Each row was made from one walk, in order. Every step used is in the known rows, and no mark comes twice. Write each row's walk.
Known rows:
duga dekit furo: [15,15,4,-12,19,28,-22,-1,-15,-37,-21,21,-39,33,-18,-9,-1,-27,27,4,-38]
teno dekit kize gazur: [-1,16,-4,-23,62,4,-32,24,-5,-17,-14,-13,11,19,-54,-27,-10,1,28,38,-37]
kize gazur: [-27,11,-12,0,44,24,-5,15,15,-7,4,-2,-12,4,-49,-33,-15,4,24,12,-26]
furo dekit kize: [23,10,5,-27,5,-4,-39,7,-18,-18,-21,-22,2,23,-10,10,-5,-4,-1,48,-15]
mopop duga: [-9,-21,3,10,25,19,-14,-29,11,-19,-1,2,-11,1,9,-30,-5,-14,-11,12,-25]
kize gazur nozi dekit furo: [-3,31,6,-7,15,-2,-10,7,-36,-37,-34,11,-21,4,-38,-10,-24,-43,48,16,-46]
dekit duga: [2,-13,-10,-25,49,9,-10,-4,2,-8,-10,6,-18,11,-2,6,-8,-17,-25,-6,-16]
dekit kize mopop duga: [1,-3,2,-11,18,4,-56,-34,-7,-27,-24,0,-18,-9,-13,-24,6,-19,-5,42,-28]
teno dekit: [-6,3,-5,-6,83,0,-6,23,-11,-6,1,-15,8,39,-24,0,-16,-10,8,7,-30]
furo dekit nozi: [21,5,-11,-26,7,0,-21,20,-33,-14,-18,-13,-23,25,-5,12,-4,0,12,32,-27]
mopop kize gazur: [-24,13,-9,12,26,20,-30,6,9,-22,16,1,5,0,-37,-45,-26,7,17,34,-27]
dekit nozi gazur kize: [6,27,9,-18,23,21,-30,-12,-23,-21,18,-13,-10,17,-5,-2,25,-45,3,38,-35]
nozi gazur kize mopop duga dekit teno: [-8,30,16,-4,-13,35,-50,-15,-23,-27,21,-38,-57,-4,-8,-22,15,-30,-39,38,-68]
dekit kize: [12,1,-3,-31,28,13,-28,-9,-5,-20,-17,-8,8,23,-15,8,4,-15,-1,44,-10]
kize dekit: [-10,4,-1,-1,38,4,22,16,-5,-7,0,-13,-3,11,-14,-3,-27,1,13,8,-26]
kize gazur nozi: [-19,6,-14,-1,39,11,1,10,-16,-3,-8,0,0,8,-44,-20,-35,-14,20,28,-40]
mopop kize gazur nozi dekit: [-12,28,-2,10,7,-8,-9,11,-35,-14,-1,-18,-6,-12,-33,-26,-44,-51,17,31,-50]
duga dekit nozi gazur: [13,35,-15,-19,34,36,-24,17,-21,-12,9,-16,-41,25,-20,-18,-1,-61,8,18,-51]
gazur nozi dekit furo: [4,25,8,-9,13,-3,-7,-1,-40,-37,-34,11,-19,11,-20,7,-20,-51,35,15,-39]
teno dekit kize mopop: [3,23,-9,-32,58,-11,-58,8,-27,-15,-26,-14,-5,20,-49,8,-1,-16,12,46,-26]
teno dekit nozi gazur: [3,32,-14,-20,73,16,-22,28,-25,-13,6,-22,-10,32,-25,-8,-5,-46,16,22,-46]

Write each row's walk:
[-6,13,-7,-22,35,17,-28,9,6,-18,-12,-6,1,7,-49,-26,-5,1,24,39,-26] | dekit kize gazur
[5,46,0,-19,18,14,-59,-5,-35,-15,5,-13,-46,7,-37,-9,21,-51,8,40,-46] | duga dekit nozi gazur kize mopop
[19,18,4,-28,8,-9,-21,-3,-40,-19,-27,-21,2,7,-18,11,-15,-56,5,49,-33] | gazur nozi dekit kize
[5,13,-4,-12,20,-14,-20,5,-31,-16,-12,-4,-15,-15,-15,-16,-37,-49,-12,14,-47] | mopop kize gazur nozi dekit duga
[14,13,9,-5,10,20,-47,-19,-18,-43,-30,25,-52,14,-16,-27,3,-31,24,11,-48] | kize mopop duga dekit furo
[13,-3,-5,-20,25,-9,-19,13,-10,-6,-15,-8,-24,12,2,7,-18,-6,-26,-3,-21] | furo dekit duga
[-3,29,-17,-19,45,30,-18,13,-15,-14,7,-14,-20,20,-19,-8,-1,-47,11,23,-33] | dekit nozi gazur
[29,2,-10,-23,7,18,-42,-9,-33,-21,-19,2,-56,11,-9,-21,10,-32,7,29,-55] | kize mopop duga dekit nozi
[12,10,1,-14,16,22,-40,-1,2,-22,-13,-6,-21,2,-37,-52,-3,-15,15,36,-51] | mopop duga dekit kize gazur
[-15,21,4,-10,23,4,-44,-17,-17,-11,1,-4,-22,2,-34,4,15,-17,3,34,-17] | gazur kize mopop
[-2,27,-1,-19,22,6,-24,14,-7,-18,-15,-17,-9,-6,-52,-28,-9,-23,27,36,-35] | nozi dekit kize gazur
[7,15,25,-12,18,2,-6,-8,-24,-44,-19,15,-3,19,-8,4,2,-4,36,20,-31] | gazur kize dekit furo
[15,33,21,-4,5,22,-59,-25,-24,-47,-16,17,-50,10,-15,-32,15,-53,21,19,-58] | nozi gazur kize mopop duga dekit furo
[10,30,12,-19,46,11,-33,0,-31,-20,17,-20,0,27,-10,-1,21,-45,6,37,-44] | teno dekit nozi gazur kize
[-21,43,2,-7,31,10,-49,-11,-16,-11,12,-13,-25,0,-40,-6,14,-41,3,33,-26] | nozi gazur kize mopop
[-16,13,21,-12,-1,15,3,1,-23,-25,18,-39,-10,5,-1,16,1,17,-23,38,-41] | gazur kize dekit teno
[6,28,-6,-27,11,-12,-62,7,-27,-14,-28,-18,-21,8,-40,8,-3,-8,7,51,-17] | furo dekit kize mopop
[-1,14,9,-5,14,9,-58,-35,-21,-28,-2,-3,-30,-12,-7,-29,20,-38,-3,41,-43] | dekit nozi gazur kize mopop duga
[2,12,-8,-19,54,-5,-20,16,-32,-11,-22,-9,19,20,-48,-14,-31,-17,23,48,-49] | teno dekit kize gazur nozi
[-3,20,-11,-31,30,2,-54,-6,-17,-15,-24,-6,-16,8,-44,8,4,-16,7,48,-13] | dekit kize mopop
[3,33,-7,-27,15,-15,-48,-2,-44,-14,-32,-17,-20,-5,-47,10,-11,-49,11,52,-31] | gazur nozi dekit kize mopop
